Each row was made from one path, in order. Every step used is in the known rows, and no mark comes twice. Write each row's path.
In the rows, 128 means zero.
Known rows:
kifog > tibu: [100 172 174 174 157 105 115  93 141 141 131 182 144 127 120 102 112 128
 120 109 109 142 108 156 142 108 157 141 117 142 112 107 161 140 116  87
 131 113 124 136 136 112 150 107 112]
kifog > tibu > dudo: [102 195 186 170 165 102 124  73 144 140 119 184 128 115 119  95 109 125
 117 106 112 144  83 168 140  92 154 167 140 126 114 108 153 129 101  95
 139 135 137 140 137 102 172  97  97]
romo > tibu > kifog: [ 91 179 194 180 139 115 112  73 118 138 135 158 136 158 136  87 117 161
 129  78 152 100 102 157 139 122 152 138 102 122 127 124 118 118 100  54
 136 143 144 119 116 130 147  99 139]
romo > tibu: [ 88 180 190 162 131 117 107  85 124 138 134 133 129 153 118  92 137 166
 122  79 140 111  92 147 129 107 147 125 122 124 136 133 135 134  98  86
 126 124 157 130 131 118 140 112 132]
genar > dazima > tibu: [ 71 166 183 178 162 134 119 102 130 155 145 140 117 149 134  89 121 180
 106 101 134 155  98 148 150 107 149 106 134 124 124 135 149 147  89  87
 132 145 149 122 112 122 131 114 125]
romo > tibu > fuviz > gokapos: [ 97 178 191 150 118 124 110  92 131 150 133 146 149 133 150 104 176 133
 142  90 156 103  71 124 129 116 145 155 130 101 104 132 118 146  82  54
 117 146 131 121 159 136 160 103 123]
genar > romo > tibu > dudo: [ 96 216 220 149 151 133 130  49 130 155 117 119 114 149  89 102 144 180
 111 105 132 121  59 172 128  83 150 124 142  98 144 131 149 113  67  90
 154 152 186 132 131 100 164 103 118]
dazima > genar > romo > tibu > dudo > gokapos > kifog: [ 96 209 221 134 193 126 156  51 145 152 136 124 105 156  74 129 126 230
 122  89  97 130  74 150 165 100 180 105 161  87 135 107 154 108  67  97
 142 174 151 150 131 128 170 103 122]
tibu > fuviz > gokapos: [101 161 178 153 141 111 122 111 136 155 138 165 155 112 166 116 162 121
 131  99 148  96  90 134 131 119 149 157 130 118  91 117 128 143  95  51
 126 156 113 125 161 140 150  94 125]
dudo > gokapos > fuviz: [ 96 166 166 187 180  92 124 106 137 126 180 172 147 124 160 119 126 146
 105  68 109  88 123 146 128 115 161 127 125 135 118 109 142 129 140  57
 115 135 127 126 143 148 155  82 125]
dazima > genar: [ 74 158 177 162 166 114 117 103 133 141 152 148 123 141 102 119  98 176
 111  93 122 126 114 155 143  93 165 109 139 140 132 125 163 129 107  94
 147 142 147 140 131 126 118 115 131]
dudo > gokapos: [ 86 166 172 164 161 100 129 104 135 140 155 146 139 118 136 117 129 166
 109  74 120  95 118 149 131 130 156 130 116 136 118 109 118 129 128  76
 121 141 132 127 124 133 152  85 137]
fopi > gokapos > kifog > tibu: [125 139 187 161 192  89 131  98 138 148 123 200 151 138 139  88 115 161
 132  88  88 142 104 134 178 128 173 113 119 131 106  91 192 136  98  85
 120 109  84 173 166 126 141 129 109]
dudo > tibu > romo > genar > bopog: [ 56 188 172  98 147 120 112 105 138 174 135 148 103 157  61 104  70 192
  86 108 186 144  86 144 142  75 136 115 119 106 131 147 195 162 113  95
 151  92 145 159 123 105 155 125 117]
gokapos > fopi: [ 86 139 172 150 169 101 121 125 119 132 131 134 140 141 151  90 127 175
 124  75 145 100 104 143 142 128 135 114 118 138 116 125 158 128 104  82
 125 152 127 153 159 134 133  96 131]
fuviz > gokapos > kifog > tibu > bopog > genar: [128 182 197 153 178  91 139  95 174 129 103 233 135 126 102  95  89 162
 141 112 120 151 107 115 190 118 171 140 132  97  70 110 171 150  83  54
 116 142  82 130 173  89 133 102 148]
fuviz > gokapos > dudo > tibu > romo: [109 167 189 112 163  97 102  96 132 175  99 167 130 114 121 119 134 126
 111 110 138 129 106 141 133  85 148 165 135 107 134 120 176 153  84  91
 128 110 113 167 157 123 149 119 102]
genar > bopog > tibu > fuviz: [ 47 172 176 171 151 113 123 100 144 154 131 147 133 119 111 101 135 164
 103 104 166 133  94 137 143 107 140 141  93  99 122 110  90 156 108  65
 128 153 132  93 119 126 167 103 127]
genar > bopog > tibu > kifog > gokapos: [ 69 143 188 191 200  78 130 104 131 130 117 189 133 142 126  85 104 190
 105  85 166 126 130 160 173 142 147 124  70 116 136  97 117 121 109  38
 139 181 118  83 129 151 158  88 139]
dazima > genar > romo > tibu > dudo: [ 79 214 220 146 165 142 131  48 135 151 131 116 100 160  60 120 118 205
 107 109 124 140  63 170 144  67 163 110 160  95 151 138 167 112  58 104
 167 158 191 138 127 102 151 113 116]
genar > bopog > tibu: [ 51 169 182 177 164 103 120 100 137 139 119 153 121 136  94  86 106 187
 102  90 165 131 115 140 151 105 146 129  89 110 138 111 110 152 105  76
 131 146 141  93 118 115 149 100 134]
kifog > gokapos: [105 135 177 164 181  86 122 119 125 135 137 161 139 129 147 109 140 161
 112  85 123 112 115 164 138 132 149 109 122 149 131 112 166 119 119  70
 132 149 130 136 159 141 136 105 130]
dazima > tibu: [ 72 177 189 192 144 102 113 101 131 140 135 141 120 139 134  91 124 168
 114  82 131 138 106 146 145 107 137 120 123 132 128 128 143 139 106  96
 137 134 144 121 119 109 122  99 135]
romo > genar > dazima > tibu > dudo > gokapos: [ 79 206 188 155 182 138 150  82 142 167 151 130  96 144 112  99  96 209
  92 101 138 154  75 149 151  97 151 115 152  89 124 144 147 150  88  96
 124 170 162 122  98 131 166 101 115]
kifog > gokapos > dudo > tibu: [119 130 192 140 191  80 111 111 123 158 118 179 138 117 134 126 134 143
 123  96 100 138 108 160 139 123 130 129 123 141 137 110 178 130 114  77
 120 119 117 149 147 146 140 129 107]
bopog > tibu > dudo: [ 84 200 199 187 172 104 126  83 127 145 101 147 119 117 123  87 127 160
  97  97 151 132  93 161 136  92 147 157 124 104 144 112 116 128  79  93
 135 168 158 121 122 109 167  94 119]
fuviz > gokapos > dudo: [122 144 186 147 174  96 122  99 130 154 104 178 139 112 139 109 133 136
 140  98 112 105 119 142 132 105 160 151 125 117 122 110 149 151  97  73
 113 149 113 123 159 142 120 110 120]
dudo > tibu > bopog > genar: [ 79 192 196 144 141 103 117 103 152 143 140 182 117 130  85 116  83 171
 104 100 155 144  93 139 153 106 130 123 125 112 102 150 148 133 100  66
 137 108 142 130 121  68 130 106 159]
fuviz > gokapos > bopog > genar > romo > tibu: [122 201 219 169 154 105 122  93 136 138 130 123 117 146  82 105 166 212
 130 129 159 107  76 140 135  95 177 112 142 103 109 126 160 133  46  56
 161 144 167 116 155  70 131 107 150]
tibu > dudo > gokapos: [ 88 187 180 157 168  97 140  86 137 142 145 147 123 106 135 111 126 165
 105  74 122  95  95 162 130 115 153 151 137 119 120 112 110 119 113  82
 130 162 145 131 123 124 175  73 122]
fopi > gokapos > dudo: [110 125 183 151 185  93 122  94 125 161 124 160 134 117 131 105 124 164
 113  84  87 112 115 152 140 105 162 112 114 122 143 112 163 144 103  92
 117 124 123 147 151 138 115 134 112]
dudo > tibu > kifog: [ 89 170 190 166 157  99 112  98 117 153 139 189 143 140 146 102  99 138
 126  86 155 114 105 159 145 134 133 150 105 141 103 116 139 113 112  49
 149 122 125 138 107 125 152  98 137]
fuviz > gokapos: [105 157 186 159 156  97 119 112 127 138 125 171 144 129 147  98 132 144
 133  85 146  94 111 137 140 118 155 139 127 129 107 119 148 139  96  64
 131 150 121 125 160 129 131  91 136]
kifog > gokapos > bopog > tibu > dudo: [113 183 216 217 196  53 132 112 125 128 105 143 118 103 143  94 161 180
  98 104 154 123  98 171 137 117 156 151 138 122 149  98 147 123  80  76
 146 175 151 130 147 123 165 104 124]
dazima > tibu > fuviz > gokapos: [ 82 175 191 177 132 108 115 107 140 151 132 155 143 120 167 105 165 135
 132  95 149 130  87 124 144 116 135 149 133 107  95 127 125 148  88  67
 129 157 116 111 150 128 141  89 129]

Write each row's path:
[107 155 186 200 223 114 134 108 128 145 167 193 126 180 165  89  87 184
  98 108 141 152 108 156 168 111 156  81 127 116 124 133 211 129 107  34
 129 172 129 116 137 176 139 121 117] -> romo > genar > dazima > tibu > kifog > gokapos > fuviz
[109 137 184 180 190  83 129 109 122 132 139 186 145 137 166 101 122 156
 119  86 135 100 125 172 151 147 155 121 104 148 124 103 151 101 120  39
 141 167 118 123 146 155 142  93 137] -> tibu > kifog > gokapos
[ 94 194 208 152 147 135 122  71 128 153 131 117 132 162  91 108 147 183
 114 107 131 120  84 157 130  98 152 102 122 113 141 128 158 125  82  85
 145 129 172 129 129 107 140 115 133] -> genar > romo > tibu
[125 148 190 150 179  89 135 115 129 141 112 187 147 135 158  93 134 159
 153  79 132  99 112 124 157 132 166 133 133 126  95  98 164 141  92  59
 118 159  94 145 175 142 128 100 139] -> fuviz > gokapos > kifog
[ 94 181 183 145 173 128 130  94 142 156 143 136 119 144  75 116 125 197
 101 134 123 130  95 167 133  88 169  87 122 125 118 119 158 118  79  75
 158 146 167 122 129  73 124 104 141] -> bopog > genar > romo
[118 151 197 134 167  90 108 103 126 163 104 188 142 113 133 116 128 125
 145  95 125 123 104 134 139 110 140 161 130 121 113 118 159 149  92  70
 119 119 110 138 148 134 136 114 114] -> fuviz > gokapos > dudo > tibu
[ 79 181 183 162 168 147 131 103 130 169 145 134 107 167 110  88  92 199
 100 117 145 163  89 143 151  92 149  87 135 113 125 151 181 161  92  92
 127 141 159 127 109 127 122 134 124] -> romo > genar > dazima > tibu
[108 144 197 192 166  66 123 125 121 138 146 143 135 123 146  97 140 182
 111  79 137  88 107 148 138 122 165 112 129 142 126 115 169 136  99  77
 146 112 134 157 153 117 118 126 135] -> fopi > gokapos > bopog
[ 67 171 177 170 148 148 121 102 140 172 158 134 128 133 150 105 151 154
 107 116 132 156  80 142 143 109 142 122 138 113 109 132 128 150  90  75
 129 153 142 121 116 133 149 119 115] -> genar > dazima > tibu > fuviz
[ 94 179 195 135 159 100 118  89 157 156 122 185 112 115  77 125  83 165
 111 111 119 151 102 141 146  95 134 133 123 102 117 143 149 146 103  76
 122 109 136 129 122  85 122 126 140] -> gokapos > dudo > tibu > bopog > genar
[ 81 187 206 156 137  98 120  99 143 145 130 181 134 129 117 115  92 144
 108  80 154 129 104 139 152 124 117 140 123 123 114 147 157 140 119  73
 132 103 132 142 123 105 136 111 150] -> dudo > tibu > bopog
[ 47 193 186 171 177  93 140  81 148 137 123 148 110 112  96  94 110 197
  91  74 152 120  99 148 154 110 149 156 105  88 135 103  75 139 103  78
 128 174 144  88 109 120 194  68 126] -> genar > bopog > tibu > dudo > gokapos
[101 133 181 145 171  92 120 131 120 127 118 152 151 137 168  88 137 165
 140  73 161  88 103 124 153 133 139 127 123 125  99 123 163 134  83  67
 121 168 109 143 184 140 133  82 134] -> fuviz > gokapos > fopi
[ 62 167 183 164 150 106 123 108 148 151 116 166 142 117 129  98 145 154
 120  99 181 123  95 118 153 113 143 158  99  86 106 111  93 164  86  48
 124 169 114  83 148 132 169  89 128] -> genar > bopog > tibu > fuviz > gokapos
[118 147 179 141 160 109 126  99 139 167 119 170 150  97 155 125 165 114
 140 111 113 106 100 136 124 105 155 164 130 108 108 106 129 156  97  60
 110 159 107 124 162 154 141 114 109] -> tibu > fuviz > gokapos > dudo
[120 153 185 142 166 103 134 114 136 158 125 183 158 120 172 107 164 137
 152  95 134  99  91 120 149 133 160 147 139 116  79  95 144 143  92  47
 117 165  86 147 176 152 148 104 127] -> tibu > fuviz > gokapos > kifog
[101 197 227 170 145 121 129  92 143 154 148 114 131 141 101 140 178 184
 132 129 152 113  69 136 135  95 174 127 163  97 114 125 166 139  56  64
 161 152 153 131 157 121 140 125 128] -> dazima > genar > romo > tibu > fuviz > gokapos > bopog
[113 169 175 162 145 111 117  99 154 152 131 193 164 107 153 114 151  95
 138 121 128 131  87 134 144 116 154 172 127 120  81 103 146 150  99  56
 124 134  96 128 164 130 169 100 104] -> kifog > tibu > fuviz > gokapos
[ 67 172 171 165 171 140 113 103 141 154 152 140  98 151 101  87 112 206
 100 121 134 168  91 146 151  89 159  90 136 113 112 138 141 139  72  82
 138 151 157 113 110  85 125 110 132] -> bopog > genar > dazima > tibu
[103 115 181 166 204  76 130 128 112 123 133 170 151 147 183  92 125 176
 126  74 149  95 117 160 166 162 140 111  99 146 116 106 165  97 107  42
 134 187 102 144 169 167 142  86 136] -> tibu > kifog > gokapos > fopi
[ 79 176 198 155 184 131 133  87 139 157 148 132 121 151  79 134 107 191
 101 119 114 134 106 165 146  86 171  87 139 131 137 120 185 120  91  93
 164 150 162 137 130 114 116 116 132] -> dazima > genar > romo
[ 40 149 173 149 165 112 120 105 144 136 155 160 110 147  72 111  75 204
 111  82 138 126 111 147 156  91 162 103 127 127 126 126 149 140 119  87
 150 142 143 113 128 124 124 108 133] -> dazima > genar > bopog
[ 77 193 210 152 159 144 121  68 134 150 142 114 116 172  61 125 121 207
 111 110 124 138  88 156 147  82 168  86 139 111 149 135 175 123  74  98
 156 137 176 132 127 111 127 124 131] -> dazima > genar > romo > tibu
[116 168 201 199 171  72 115 106 125 114 148 155 117 145 123  92 144 206
 127 103 155 103 100 165 144 132 171 116 117 131 119 115 140 103  86  34
 153 155 146 118 140 107 141 106 150] -> romo > tibu > kifog > gokapos > bopog > genar
[ 34 165 184 176 178 111 120  99 141 138 129 150 107 145  64 102  82 209
  98  94 155 152 119 139 164  87 159 111 107 109 146 117 129 149  98  91
 142 153 146  96 114 120 137 109 134] -> dazima > genar > bopog > tibu
[ 63 175 173 144 197 124 137 103 142 141 152 117  92 138 123  87 119 234
  98  94 139 151  68 140 170 107 147 107 148  89 104 136 117 123  58  87
 127 197 148 126 125 101 172  69 120] -> bopog > genar > dazima > tibu > dudo > gokapos > fopi
[ 86 179 192 208 173 102 123  88 122 142 116 170 140 135 143  87 112 155
 108  99 163 122 127 157 151 125 155 149  85 122 133  98 107 122  95  55
 136 165 134 105 105 132 151  93 141] -> bopog > tibu > kifog
[120 201 224 171 133 112 130  93 137 155 135 117 145 128 131 121 205 161
 138 124 159  93  65 136 124 114 160 142 144  98 106 120 147 142  64  51
 151 144 148 126 160 119 153 116 132] -> genar > romo > tibu > fuviz > gokapos > bopog
[118 168 174 157 163 109 130  96 151 160 131 192 156 118 146 106 143 121
 142 117  96 147  90 139 151 125 163 150 128 132  84  82 157 146 112  70
 118 128  89 158 152 136 166 121 102] -> gokapos > kifog > tibu > fuviz
[115 169 215 169 182 114 131  71 123 145 132 152 143 167 124 108 144 184
 119 102 135 113  98 176 154 135 157 100 101 119 141 113 163  94  86  42
 153 162 146 118 142 141 150 104 135] -> genar > romo > tibu > kifog > gokapos
[111 164 176 156 165 118 130 131 144 160 161 152 127 112 138 113 170 171
 123 146 161 110  77 136 131 108 182 136 159 111  70 119 135 151  61  30
 144 166 133 124 156 108 150 116 128] -> tibu > fuviz > gokapos > bopog > genar > dazima
[ 90 190 196 215 148  91 122 116 133 151 134 125 140 101 147 109 178 149
 108 122 162 118 100 143 121 114 156 160 120 123 122 101 115 151  94  67
 136 146 143 126 126 121 158 120 129] -> gokapos > bopog > tibu > fuviz
[105 177 213 124 165 148 128  61 145 176 124 131 133 135  86 150 162 163
 132 132 104 137  76 138 139  77 171 125 146  79 133 124 157 147  57  76
 133 159 142 121 154 144 137 135 107] -> dazima > genar > romo > tibu > fuviz > gokapos > dudo
[ 87 202 189 133 137 156 120  73 146 165 150 111 123 148  75 121 168 187
 111 139 132 138  57 152 122  86 159 101 125  97 116 131 128 121  65  66
 148 143 173 120 128  80 154 114 129] -> bopog > genar > romo > tibu > fuviz
[ 96 168 187 139 136 106 108 115 132 165 136 176 157 115 161 122 157 112
 137  98 162 117  75 127 134 124 126 166 133 121  80 124 138 139  91  51
 133 126 108 139 152 131 165  99 121] -> dudo > tibu > fuviz > gokapos
